Each row comes from the steps of one path. Every step used is in the known rows, and no mark comes twice. Write the path behind each row, first mark first.
In the rows, zero is written as 128.
Known rows:
fipuvu/limi/dagur: [115 108 113 112 144 129 111 110 143 155  84 109 106 116 133  87 140 148
 103 160 147 114 138]
simez/lami/nuzed/fipuvu/limi/dagur/sezeg: [152 169  90  83 136 140 167  88 159 154 127 104  58  86 120  88 138 164
  65 139  98 189 133]
limi/fipuvu/sezeg: [115 131 133 139 138 113 148 124 180 131 106 123 110 126 107 128 125 150
  81 133 135 161 155]
fipuvu/sanub/lami: [120 153 134 140 145 134 122 114 167 145 109 110 101 131 114 127 114 117
 135 153 122 165 126]
sopad/lami/nuzed/fipuvu/sezeg/dagur: [ 97 132  73  96 129 171 162 105 182 126 146 141  97 123  81 113  89 139
  80 107 103 183 127]
sopad/lami/nuzed: [114 128  89 109 132 148 131  81 160 125 131 146 111 157  89 118 114 147
 143  97 116 146 154]
limi/fipuvu: [116 124 127 130 128 114 124 119 156 121 116 122 137 126 110 150 133 141
  97 128 142 142 130]
lami/simez: [146 144 134 104 115 144 119 122 134 120 147 129 153 133 117 136 122 153
 155 116 121 129 129]
nuzed/fipuvu/sanub: [116 144 146 115 113 116 141 149 161 123 118 109  97 102  98 139 131 101
 108 116 133 159 108]
nuzed/fipuvu/sezeg/dagur: [111 133 114 115 120 150 160 155 149 128 141 121 114  93 119 123 105 121
  62 139 116 164 100]
fipuvu/nuzed: [119 150 130 104 123 119 127 130 150 138  89 131 101 129 121 132 128 146
 135 138 128 137 147]
lami/nuzed/fipuvu: [105 163 104 105 111 124 152 116 157 139 139 125 110  93 107 138 118 144
 111  93  94 168 120]
sanub/fipuvu/sezeg: [115 137 163 146 133 119 131 128 145 142 120 130  97 125 111 101 102 132
  96 150 116 169 119]
fipuvu/sanub/lami/simez: [139 169 142 115 134 149 113 106 170 138 129 111 124 138 102 137 108 143
 162 141 111 165 129]
sezeg/fipuvu: [117 126 130 138 146 132 125 139 108 123 124 125 142 141 121 113 109 117
 127 117 113 164  87]
nuzed/fipuvu/limi/dagur/sezeg: [130 121 133 106 159 138 149  99 145 156 124 105 101  94 136  70 114 133
  79 139 137 153 115]
limi/dagur/sezeg/fipuvu/sanub: [135 106 133 163 186 138 138 116 152 133  91 113 114 159 113  72 102 116
 131 146 141 187 108]
limi/dagur/sezeg/fipuvu/nuzed: [122 125 122 124 188 140 141 106 150 147  82 129 115 142 123  76  91 153
 129 154 128 178 123]
sanub/lami/simez: [134 166 132 105 140 160 116  92 149 139 160 121 153 122 119 133  97 160
 154 138  96 148 123]
lami/nuzed: [120 147  98 128 117 123 133 111 146 144 116 130 115 132 119 129 127 154
 141 110 106 155 144]
limi/dagur/sezeg/fipuvu: [132 104 122 151 191 150 140 103 128 134 121 127 141 144 129  72  89 135
 122 142 129 168 101]
sopad/lami/nuzed/fipuvu/limi/dagur/sezeg: [117 120  91  89 162 157 152  52 180 153 128 126  84 124  98  59 100 154
  97 106 124 171 141]
limi/dagur/sezeg: [141 103 121 137 173 145 144  93 153 142 126 125 125 129 136  86 109 145
 124 156 143 134 141]

Which path is each row?
[146 124 145 157 167 141 147 121  99 129 138 130 141 159 137  85  93 113
 130 111 115 188  89]  dagur/sezeg/fipuvu
[ 97 185 100 107 132 140 147  87 171 155 150 118 111  81 109 135  91 151
 110 113  73 192 111]  sanub/lami/nuzed/fipuvu
[139 194 100  94  93 118 158 139 173 121 126 109  56  96  85 158 153 130
  95 118  91 194 125]  simez/lami/nuzed/fipuvu/sanub
[105 150 160 112 121 112 107 127 143 143  93 132  98 122 107 128 109 141
 117 160 122 159 115]  sanub/fipuvu/nuzed
[ 97 191 104 113 142 138 171  92 197 166 140 121  82  82 109 114  85 162
  91 117  64 210 139]  sanub/lami/nuzed/fipuvu/sezeg
[111 147 131 114 143 121 124 140 126 133  85 132 116 139 114 117 112 135
 133 128 114 174 107]  sezeg/fipuvu/nuzed
[138 198  94  90 107 127 184 131 176 132 145 123  54  83  98 136 133 160
  69 117  71 198 147]  simez/lami/nuzed/fipuvu/sezeg
[111 165 115 115 104 113 148 130 179 137 106 113  83 106  88 142 131 128
 120  96 107 186 124]  lami/nuzed/fipuvu/sanub
[119 145 142  95 112 119 133 134 123 144 125 107 104  93 126 110 135 116
  85 110 121 148 101]  nuzed/fipuvu/limi
[103 124 117  90 138 129 126 116 153 150 109 104 103  78 120  96 131 139
  76 141 137 129 111]  nuzed/fipuvu/limi/dagur
[107 110 115 121 163 131 106 120 121 150  81 108 122 128 126  72 121 137
 101 148 132 149  95]  sezeg/fipuvu/limi/dagur
[150 128 157 168 161 131 144 132 123 128 109 117 113 176 119  89 107  96
 141 113 128 204  96]  dagur/sezeg/fipuvu/sanub
[107 167 141 117 137 132 136 119 175 143 131 103  97  92 102 137 104 106
 106 138 109 180 101]  nuzed/fipuvu/sanub/lami
[145 107 129 129 166 136 133  92 136 160 101 110 107 134 147  60 124 141
 108 154 146 138 140]  fipuvu/limi/dagur/sezeg
[105 144 103  98 121 138 145 101 193 119 125 129  79 133  62 131 115 119
 125  84 120 177 134]  sopad/lami/nuzed/fipuvu/sanub
[150 124 155 146 159 131 134 118  86 151 115 115 121 163 148  62 108 110
 116 109 120 194  88]  dagur/sezeg/fipuvu/limi
[137 145 149 130 162 129 148 121 122 137  99 132 113 158 130  92  92 130
 138 122 116 197 110]  dagur/sezeg/fipuvu/nuzed
[133 166 122 168 173 141 149  86 157 160 107 113  99 166 114  87  78 128
 148 116  84 252 106]  dagur/sezeg/fipuvu/sanub/lami/nuzed
[112 163  99 107 169 150 153  52 179 190 123 100  87  89 129  68  86 167
  88 140  93 201 127]  sanub/lami/nuzed/fipuvu/limi/dagur/sezeg
[111 113 109 141 130 138 141 138 166 126 109 121 126 131 116 133 120 143
  61 156 142 165 129]  limi/fipuvu/sezeg/dagur
[118 127 138 142 122 103 123 133 179 118  86 109 109 140  93 151 146 123
 107 132 156 159 134]  limi/fipuvu/sanub
[100 187 108  93 122 131 137  88 155 176 127 102  90  87 121 109 108 151
  93 113  77 197 112]  sanub/lami/nuzed/fipuvu/limi
[124 141 103 106 146 133 157  82 164 172 110 108  89  98 127  70 114 161
  91 120 112 181 131]  lami/nuzed/fipuvu/limi/dagur/sezeg
